Every row comes from one small tree of marks. The marks that hang from a mark follow it in brackets, in the order of their numbers. Every link used is in the known rows. Which tree was each row made from?
Known rows:
z_456(z_3(z_237 z_417)): [-.74 -.15 .00 -.05 -.03 -.25 .18 .08 -.01 -.06 -.14 -.22 .31 .19 -.07 .02 -.21 .14 -.10 -.05 -.01 .03 .06 .06 -.10 -.30 .14 .09 .05 .13 .09 -.03 -.10 .03 -.04 -.09 .14 -.16 -.17 .11 .00 -.07 .11 -.14 .06]
z_456(z_3(z_15 z_237)): [-.41 -.01 .10 .11 -.06 -.46 .43 .20 -.08 -.26 .01 -.05 .24 .24 -.13 .08 -.13 -.10 -.17 -.03 .17 .08 .23 -.06 -.06 -.20 .18 .06 .04 .15 .11 .04 -.13 .12 .24 .13 .03 .07 -.31 .06 -.01 -.02 .17 -.14 .14]
z_481(z_908): [-.79 -.29 .06 -.07 .28 -.51 .09 .10 -.04 .67 -.21 .09 -.03 .23 -.12 .06 .10 .33 .15 .10 .24 -.08 .22 -.15 -.47 -.07 -.01 -.11 -.03 .15 .03 .14 .29 -.17 .01 -.31 .07 .13 -.01 .06 .26 -.09 .45 .04 .04]
z_481(z_908(z_3(z_15 z_237))): [.05 .18 .04 .10 .07 -.43 -.18 -.03 -.09 .09 .06 .13 .01 .18 -.16 .12 -.16 .17 -.01 .08 .06 -.04 .33 -.15 -.05 .02 -.02 -.14 -.12 .11 .15 .06 .10 -.03 .35 .22 -.38 .27 -.12 .09 .03 -.11 .23 -.12 .13]
z_292(z_3(z_15 z_908)): [.00 -.08 -.02 .03 .11 -.39 .07 .10 -.03 -.45 .15 .13 -.29 .28 .05 -.12 .05 -.02 .02 .01 .31 .04 .17 -.10 -.15 .04 -.05 -.09 .29 .02 -.08 .20 .19 .04 .29 .00 -.05 .08 -.17 -.04 .06 .09 -.01 .01 -.03]
z_292(z_3(z_15 z_237(z_481) z_417 z_908)): [.47 .05 -.05 .27 -.07 .14 -.16 -.24 .05 -.19 .08 -.04 -.08 -.11 .06 -.04 -.18 -.07 -.05 -.07 -.17 .03 -.10 .07 .22 .06 .19 -.12 .08 -.03 -.11 -.04 .15 .08 .09 .06 .01 -.10 -.02 -.04 -.17 .13 -.20 .03 -.02]
z_237(z_481): [-.15 -.33 .02 .32 .05 -.28 .51 -.05 .09 .31 -.28 .00 .03 -.16 -.16 .04 .15 .08 .35 .04 .03 -.02 .05 -.12 -.41 -.18 .28 -.04 -.05 .09 -.14 .06 .43 -.16 -.14 -.31 .41 -.05 .10 .03 .12 -.03 .43 .09 .01]
z_908(z_3(z_417 z_456)): [-.17 .00 -.09 -.20 .02 .02 .01 .00 .04 -.33 .00 .00 -.04 -.03 .14 -.05 -.03 .12 -.02 .01 -.07 -.03 .03 .01 -.17 -.12 -.11 .10 -.03 .00 -.08 .00 -.12 -.15 -.07 -.03 -.03 -.13 .10 -.01 -.04 -.12 .16 -.10 -.02]
z_237(z_3(z_15 z_417 z_456) z_481(z_908)): [.04 .08 -.01 -.11 -.13 .08 -.01 .09 -.04 .71 .01 .13 .00 -.12 .21 .02 .31 .01 -.27 .01 -.21 -.06 -.12 -.04 .07 .21 .06 .05 -.02 .00 -.02 .02 .17 -.29 -.23 -.13 -.09 -.05 .13 .02 .19 .06 .19 .10 -.04]
z_3(z_15 z_237 z_417 z_456): [-.37 .01 .18 -.01 .03 .18 .20 -.08 -.02 -.17 .18 -.08 .05 .07 .10 .10 -.15 -.03 -.60 -.04 -.06 .04 -.04 .14 .15 -.04 .11 .06 -.27 .08 -.05 -.19 -.20 .18 .05 .09 -.03 -.11 -.01 -.21 -.23 .00 -.08 -.05 .03]
z_237(z_3(z_456) z_481): [-.21 -.04 -.09 -.19 -.17 -.08 .41 .16 .09 .31 -.10 .08 .07 -.15 .03 .01 .43 -.05 .04 .06 -.01 .01 -.09 -.05 -.31 .01 .28 .03 .03 .06 -.15 .11 .35 -.24 -.36 -.17 .20 -.12 .04 .05 .23 -.13 .42 .12 -.09]
z_3(z_15 z_237 z_417 z_456 z_908(z_481)): [.27 .08 .09 -.03 .08 .49 -.24 -.08 .02 -.16 .10 -.07 -.05 -.16 -.04 .03 -.08 -.12 .03 -.02 .04 .02 -.17 .15 .32 .15 -.16 -.01 -.14 -.11 .02 -.16 -.29 .33 -.02 .15 -.02 .04 .09 -.14 -.23 .05 -.46 .05 -.04]
z_292(z_3(z_237(z_481) z_417)): [-.20 -.11 -.03 .18 -.08 .03 -.17 -.06 .12 -.10 -.18 -.04 .02 -.18 .06 .05 -.21 .17 .03 -.01 -.16 -.01 -.08 .06 -.10 -.17 .38 -.04 -.06 .16 -.16 -.03 .40 -.16 -.09 -.11 .10 -.26 -.08 -.07 -.19 -.02 .27 .01 .02]
z_456(z_3): [-.72 -.27 -.01 -.03 .02 -.56 .45 .29 -.04 -.09 -.22 -.04 .13 .28 -.11 -.04 .07 .07 .13 .00 .26 .03 .20 -.12 -.44 -.31 .06 .10 .17 .12 .06 .17 .08 -.09 .02 -.21 .29 -.02 -.20 .15 .24 -.08 .40 -.08 .09]
z_3(z_15 z_237 z_417 z_908): [-.02 -.08 .07 .11 .15 -.03 .11 -.25 -.02 .08 .17 -.18 .06 .24 -.05 -.05 -.16 -.06 -.27 -.06 -.09 .04 -.01 .06 .24 .03 -.08 -.11 .01 -.07 .04 -.12 -.04 .27 .15 .06 -.03 .01 .02 -.05 -.09 .09 -.41 -.02 -.02]
z_908(z_3(z_15 z_237 z_417 z_456) z_481): [.48 .25 .06 .05 -.09 .40 -.42 .05 .04 -.65 .05 .02 -.04 -.32 .04 .08 -.13 -.07 .08 .03 -.04 -.02 -.01 .04 .26 .02 -.09 .09 -.19 -.01 .00 -.10 -.17 .07 .12 .32 -.29 .05 -.04 -.13 -.25 -.11 -.11 -.05 .04]
z_481(z_908(z_3(z_417))): [-.23 -.12 -.07 -.09 .15 -.31 -.34 -.03 -.02 .29 -.15 .06 -.03 .17 .03 -.07 -.05 .31 .22 .06 -.02 -.11 .18 -.16 -.24 -.05 -.21 -.03 .03 .02 .07 .11 .19 -.29 .05 -.16 -.16 .06 .06 .11 .16 -.12 .33 -.06 .02]
z_908(z_3(z_417) z_481): [.22 -.14 -.05 .10 .03 -.07 -.35 .10 .13 -.37 -.28 -.02 -.06 -.25 -.02 -.08 .04 .17 .68 .06 .02 -.09 .10 -.16 -.15 -.14 -.16 .06 .15 .01 -.03 .09 .25 -.19 .02 -.03 -.05 .00 .02 -.02 .04 -.12 .24 .01 -.02]

Which tree is each row?
[.34 .20 .00 -.10 -.02 .44 -.63 .01 .03 -.64 .16 .03 -.27 -.17 .12 -.03 -.18 -.07 .01 .01 .15 .03 -.15 .17 .27 .15 -.08 .01 -.01 -.06 -.04 -.06 -.16 .20 .09 .20 -.24 .01 -.10 -.20 -.25 .03 -.40 .07 -.05] -> z_292(z_3(z_15 z_237 z_417 z_456 z_908(z_481)))
[.56 .24 .00 .23 -.21 .37 .04 -.20 .03 -.31 .10 .03 .09 -.30 .05 .11 -.17 -.16 -.19 -.04 -.38 .00 -.11 .07 .20 -.01 .19 .07 -.28 -.01 -.04 -.18 -.17 -.01 .02 .24 -.03 -.09 .15 -.06 -.25 -.03 -.01 -.09 .05] -> z_908(z_3(z_15 z_237(z_481) z_417 z_456))
[-.41 -.03 -.04 -.27 .14 .29 .08 -.24 .00 .18 .12 -.16 .04 .13 .02 .01 -.17 .04 -.26 -.03 -.04 .06 -.20 .22 .05 -.01 -.04 -.08 -.15 -.07 .00 -.17 -.24 .26 -.16 -.04 .13 -.12 .13 -.07 -.13 -.01 -.36 -.01 -.07] -> z_3(z_237 z_417 z_456 z_908)
[-.45 .01 -.06 -.19 .17 .10 .22 -.15 -.01 .08 .11 -.03 .03 .24 -.13 .09 -.06 .00 -.08 .03 .14 .08 -.08 .15 -.14 -.01 .05 -.13 -.17 -.03 .01 -.05 -.20 .31 -.08 -.01 .15 .04 .06 -.01 -.07 -.06 -.20 .01 -.03] -> z_3(z_237 z_456 z_908)
[.50 .08 -.10 -.08 -.12 .23 .27 -.09 .03 .25 .17 .00 .02 -.09 .18 -.14 .32 -.25 -.24 -.05 -.24 .05 -.23 .02 .20 .24 .00 .03 .13 -.19 -.08 -.02 .05 -.03 -.26 -.02 .08 -.12 .20 .05 .12 .12 -.17 .11 -.16] -> z_237(z_3(z_15 z_417 z_456 z_908) z_481)
[.46 .07 .03 .18 -.05 .48 .24 -.33 .01 .22 .16 -.09 .06 -.18 -.04 .04 -.10 -.23 -.21 -.09 -.25 .04 -.25 .17 .29 .12 .10 -.06 -.21 -.13 -.05 -.25 -.28 .22 -.12 .07 .26 -.07 .25 -.06 -.26 .15 -.40 .04 -.01] -> z_3(z_15 z_237(z_481) z_417 z_456 z_908)
[.01 .34 .03 -.09 .00 -.09 -.20 -.01 -.12 .02 .17 .20 -.02 .09 -.06 .19 -.15 .04 -.22 .09 .07 .00 .18 -.03 -.02 .07 .00 -.06 -.26 .07 .12 .00 -.20 -.01 .25 .27 -.36 .25 -.05 .02 -.04 -.12 .10 -.11 .13] -> z_481(z_908(z_3(z_15 z_237 z_456)))
[-.37 -.04 -.18 -.50 .03 .01 .10 .00 .02 .21 .11 -.07 -.02 .25 .19 -.16 .27 .01 -.26 -.01 -.01 .06 -.17 .07 -.04 .11 -.18 .00 .22 -.13 -.02 .08 .01 .00 -.31 -.12 -.05 -.15 .09 .02 .17 -.05 -.18 .05 -.21] -> z_237(z_3(z_417 z_456 z_908))
[.00 -.08 -.02 .13 .05 -.45 .50 .12 -.12 -.18 .05 -.03 .04 .33 -.13 -.12 .03 -.14 .08 -.05 .22 .07 .18 -.13 -.10 -.08 -.16 .03 .30 -.07 .13 .13 -.22 .11 .19 .02 .21 .14 -.11 .17 .19 .09 -.14 -.05 .05] -> z_456(z_3(z_15 z_908))
[-.08 .02 -.04 .04 .00 -.14 .22 -.03 -.10 -.10 .11 -.19 .18 .28 -.08 -.07 -.22 -.13 -.23 -.11 -.07 .07 .02 .06 .21 -.07 -.10 .01 .17 -.07 .17 -.05 -.37 .26 .16 .11 .05 .01 -.16 .11 -.03 .11 -.38 -.13 .04] -> z_456(z_3(z_15 z_237 z_417 z_908))
[-.29 -.18 .12 .02 .06 -.28 -.12 .15 .02 -.54 .06 .03 -.21 .19 .26 -.12 -.04 .09 -.22 -.02 .11 -.03 .16 -.08 -.06 -.07 .03 .04 .16 .14 -.17 .10 .25 -.17 .23 -.08 -.15 -.13 -.19 -.17 -.09 .03 .21 -.02 .00] -> z_292(z_3(z_15 z_417))
[.03 .00 .10 .30 -.12 -.07 .03 .05 -.11 .57 -.16 -.01 .26 -.10 -.10 .14 -.19 .01 -.08 -.07 -.18 -.03 .04 -.02 .10 -.06 .16 .06 -.09 .09 .16 -.07 -.13 -.11 .00 -.05 .13 .03 -.04 .16 .03 .11 .13 -.09 .17] -> z_456(z_3(z_15 z_237(z_481(z_908)) z_417))
[.03 .10 .19 .14 -.04 .32 -.05 -.17 -.07 .63 .01 .05 .06 -.19 .02 .22 -.11 .02 -.31 -.02 -.22 -.05 -.14 .11 .14 .11 .16 .00 -.41 .04 -.02 -.22 -.09 -.05 -.12 -.05 .07 .01 .16 -.09 -.15 .06 .06 .01 .10] -> z_3(z_15 z_237(z_481(z_908)) z_417 z_456)
[.43 -.14 .04 .15 .01 -.03 -.07 .22 -.05 -.23 -.12 -.09 .01 -.06 -.04 -.16 .04 -.14 .37 -.07 .18 .00 .02 -.08 .13 -.03 -.35 .14 .32 -.13 .13 .08 -.24 .10 .07 -.02 .17 .09 -.06 .08 .13 .15 -.23 .02 .00] -> z_456(z_3(z_15 z_417 z_908(z_481)))
[-.02 .07 -.07 -.36 -.01 .02 .17 .03 -.03 .01 .30 -.05 -.07 .24 .21 -.20 .29 -.12 -.51 -.03 -.03 .06 -.11 .04 .17 .21 -.21 .02 .21 -.15 -.02 .04 -.07 .03 -.13 .04 -.16 -.08 .00 -.01 .13 .07 -.27 .06 -.18] -> z_237(z_3(z_15 z_417 z_456 z_908))
[-.30 -.12 -.09 -.02 -.02 -.45 .10 .16 .03 .89 -.26 .11 .07 .02 -.08 .04 .39 .19 .24 .11 .01 -.05 .07 -.21 -.36 .05 .20 -.11 .12 .10 .01 .21 .67 -.35 -.25 -.29 .02 .04 .00 .18 .44 -.07 .58 .13 -.05] -> z_237(z_3 z_481(z_908))
[.12 .01 .08 .38 -.22 -.22 .51 .09 -.04 -.05 -.11 -.01 .28 -.10 -.21 .13 -.09 -.18 .06 -.05 -.02 .07 .12 -.04 -.04 -.22 .35 .05 -.04 .13 .04 .00 -.03 .01 .08 .08 .30 .05 -.14 .14 .00 .04 .22 -.09 .16] -> z_456(z_3(z_15 z_237(z_481)))
[.31 -.03 -.06 -.02 .00 -.25 -.03 .16 .06 -.04 .00 .04 -.09 .08 -.08 -.16 .43 -.07 .41 .09 .25 .03 .10 -.19 .03 .16 -.19 -.08 .41 -.08 .05 .22 .39 .05 .03 .06 -.17 .19 -.13 .04 .36 .02 -.05 .17 -.14] -> z_237(z_3(z_15 z_908(z_481)))
[.29 .15 -.13 .05 -.17 .36 -.02 -.20 .10 -.09 -.07 -.04 .16 -.34 .00 .10 -.16 -.03 .02 -.01 -.33 -.02 -.15 .12 .03 -.10 .22 .02 -.28 .00 -.07 -.16 -.09 -.06 -.17 .07 .10 -.17 .16 .04 -.20 -.13 .10 -.09 .01] -> z_908(z_3(z_237(z_481) z_417 z_456))
[.05 .14 .04 -.09 .06 -.01 -.26 .01 -.10 .07 .10 .17 -.13 .06 .18 .02 -.03 .09 -.21 .02 -.02 -.08 .12 -.06 -.01 .09 -.25 .06 -.12 -.02 .04 .00 -.21 -.20 .15 .06 -.21 .10 .10 .02 .03 -.02 .12 -.09 .05] -> z_481(z_908(z_3(z_15 z_417 z_456)))
[.32 .06 -.04 -.26 -.05 .24 -.16 .13 .04 -.12 .10 .01 -.13 -.05 .16 -.16 .35 -.16 .00 .01 .08 .01 -.14 .00 .22 .24 -.25 .07 .24 -.16 .00 .04 .01 .07 -.16 .05 -.20 .03 .03 -.09 .16 .04 -.28 .16 -.17] -> z_237(z_3(z_15 z_417 z_456 z_908(z_481)))
[-.07 .15 -.11 -.24 .04 .24 -.47 .12 .07 -.55 -.03 .14 -.25 -.14 -.07 .06 -.02 .05 .35 .11 .38 .05 -.09 .14 -.14 .02 .04 -.09 -.04 .01 -.06 .07 .02 .19 -.02 .07 -.04 .08 -.15 -.10 -.10 -.09 -.19 .08 -.05] -> z_292(z_3(z_237 z_456 z_908(z_481)))
[-.06 .12 .16 .16 -.04 .13 .15 -.07 -.07 .63 .00 .17 .04 -.16 -.14 .29 -.03 -.02 -.15 .04 -.01 -.02 -.04 .02 -.04 .09 .29 -.05 -.41 .12 .00 -.11 -.03 .02 -.02 -.01 .13 .14 .12 -.03 -.08 .00 .25 .02 .12] -> z_3(z_15 z_237(z_481(z_908)) z_456)
[-.72 -.09 -.06 -.48 -.04 -.10 .15 .19 .06 .11 .02 -.05 .04 .17 .22 -.10 .27 .10 -.32 .03 -.01 .00 -.08 .04 -.14 -.02 .03 .08 .13 .04 -.10 .06 .21 -.15 -.28 -.15 -.05 -.24 -.04 -.07 .12 -.14 .17 .03 -.14] -> z_237(z_3(z_417 z_456))
[.59 .09 .01 .43 -.14 .05 .00 -.27 .07 -.21 -.01 -.06 .16 -.18 -.07 .06 -.21 -.12 .04 -.03 -.39 -.03 .02 -.05 .19 -.08 .20 -.01 -.09 .03 -.02 -.11 .12 -.06 .11 .19 -.08 -.04 .10 .06 -.19 -.02 .09 -.07 .07] -> z_908(z_3(z_15 z_237(z_481) z_417))
[-.42 -.04 .12 .08 -.08 -.25 .25 .10 -.08 -.19 .00 -.16 .26 .18 -.02 .00 -.23 -.04 -.32 -.10 -.06 .04 .11 .02 .13 -.23 .09 .11 .05 .11 .08 -.04 -.21 .10 .17 .07 .02 -.09 -.24 .04 -.07 .02 -.03 -.16 .13] -> z_456(z_3(z_15 z_237 z_417))
[.34 .00 -.01 .16 -.03 .11 -.17 .09 -.03 -.23 -.08 -.14 .13 -.05 -.16 -.04 -.16 -.14 .24 -.07 .06 .04 -.01 .01 .29 -.05 -.20 .06 .16 -.08 .18 -.03 -.29 .26 .11 .13 .03 .09 -.13 .08 .01 .09 -.35 -.02 .04] -> z_456(z_3(z_15 z_237 z_417 z_908(z_481)))
[.54 .10 .05 .08 -.05 .26 -.28 .10 .06 -.66 -.02 .10 -.15 -.32 .11 -.03 .05 -.07 .23 .02 .01 -.05 .03 -.06 .09 .03 -.22 .15 -.04 -.03 -.05 -.01 -.17 -.09 .10 .15 -.16 .05 .07 -.13 -.12 -.06 .05 -.02 -.01] -> z_908(z_3(z_15 z_417 z_456) z_481)
[-.70 -.11 -.01 -.30 .04 .03 -.15 .14 .04 -.43 .00 .06 -.22 .07 .29 -.05 .00 .14 -.27 .01 .14 -.02 -.04 .09 -.26 -.10 .09 .10 .00 .12 -.19 .04 .05 -.19 -.05 -.17 .02 -.25 -.08 -.19 -.12 -.08 .25 -.02 -.05] -> z_292(z_3(z_417 z_456))
[.09 .13 .03 .06 .08 -.23 -.40 -.09 -.07 .13 .08 .02 .05 .15 .00 .05 -.26 .19 -.14 .03 -.13 -.06 .22 -.09 .14 .03 -.09 -.08 -.09 .05 .15 -.03 .05 -.08 .28 .16 -.42 .14 -.06 .03 -.04 -.03 .08 -.13 .10] -> z_481(z_908(z_3(z_15 z_237 z_417)))
[.60 .17 .02 .15 -.06 .19 -.13 -.07 -.05 .29 -.03 .21 -.07 -.28 .08 .06 .00 -.03 .01 -.01 -.24 -.10 -.02 -.08 .03 .13 -.09 .07 -.19 -.06 .01 -.04 -.11 -.31 -.01 .00 -.01 .07 .27 .06 .01 .04 .18 -.03 .07] -> z_237(z_481(z_908(z_3(z_15 z_417 z_456))))
[.40 -.16 .09 .27 .15 -.12 .10 .05 .02 -.07 -.08 .05 -.16 -.03 -.18 -.07 .17 -.06 .49 .05 .32 -.02 .11 -.16 -.04 .07 -.20 -.08 .17 -.06 .01 .08 .13 .15 .14 .00 .08 .24 .03 -.06 .13 .06 -.07 .13 -.05] -> z_3(z_15 z_908(z_481))
[-.04 .00 -.13 -.35 -.02 .02 -.09 .24 .08 .00 -.07 .07 -.13 -.05 .00 -.08 .45 -.01 .38 .11 .31 .04 -.10 -.05 -.16 .14 -.13 -.02 .24 -.11 .00 .19 .18 .05 -.27 -.04 -.04 .07 -.02 .03 .27 -.11 -.06 .17 -.19] -> z_237(z_3(z_456 z_908(z_481)))
[-.04 -.01 -.03 -.17 .10 .48 -.29 -.06 .07 .02 -.06 -.11 -.01 -.19 -.08 .02 -.07 .03 .27 .03 .07 .00 -.22 .18 .12 .03 -.12 -.05 -.17 -.10 .01 -.14 -.20 .28 -.21 -.04 .08 -.03 .13 -.08 -.12 -.04 -.36 .08 -.07] -> z_3(z_237 z_417 z_456 z_908(z_481))
[.12 .04 .04 .16 .10 -.52 -.10 .04 -.09 .14 .00 .20 -.10 .19 -.07 .00 .05 .16 .16 .08 .12 -.07 .37 -.27 -.21 .02 -.18 -.07 .05 .06 .10 .18 .15 -.21 .34 .05 -.24 .29 -.02 .08 .19 -.04 .37 -.08 .08] -> z_481(z_908(z_3(z_15)))
[.04 .19 .09 .04 -.10 .29 -.43 -.03 -.05 .18 .06 .19 -.14 -.24 .20 .17 -.20 .05 -.31 .00 -.12 -.05 -.12 .13 .09 .11 .25 .00 -.30 .10 -.08 -.09 -.01 -.16 -.01 .02 -.14 -.03 -.04 -.11 -.18 .05 .12 .01 .10] -> z_292(z_3(z_15 z_237(z_481(z_908)) z_417 z_456))
[.07 -.30 -.02 .05 .21 .07 -.20 -.02 .10 .11 -.22 -.12 -.09 -.07 -.08 -.13 .12 .11 .54 .01 .10 -.05 -.04 -.06 -.08 -.01 -.28 -.06 .15 -.10 .00 .03 .18 .07 -.13 -.23 .17 .01 .16 -.02 .14 .03 -.12 .15 -.09] -> z_3(z_417 z_908(z_481))
[-.22 -.24 -.13 -.13 .16 -.17 -.20 -.02 .04 -.21 .01 -.05 -.22 .21 .14 -.21 -.02 .17 .02 -.01 .09 .00 .00 .01 -.19 -.04 -.13 -.07 .26 -.04 -.11 .13 .26 -.06 .05 -.19 -.01 -.14 -.04 -.03 .05 .03 -.07 .03 -.10] -> z_292(z_3(z_417 z_908))
[.13 -.01 -.06 .01 -.01 .48 .18 -.34 .07 .38 -.01 -.13 .12 -.19 -.07 .05 -.10 -.09 -.04 -.05 -.25 .03 -.32 .21 .07 .02 .15 -.07 -.22 -.10 -.06 -.20 -.14 .17 -.32 -.09 .36 -.14 .28 .01 -.14 .04 -.27 .05 -.06] -> z_3(z_237(z_481) z_417 z_456 z_908)
[.52 .01 -.05 .33 -.13 .08 .31 -.13 -.05 .11 .00 -.18 .26 -.04 -.15 -.02 -.18 -.24 .01 -.15 -.25 .07 -.10 .06 .23 -.07 .06 .01 .08 -.09 .11 -.10 -.29 .16 -.01 .06 .27 -.04 .03 .20 .00 .19 -.27 -.07 .08] -> z_456(z_3(z_15 z_237(z_481) z_417 z_908))
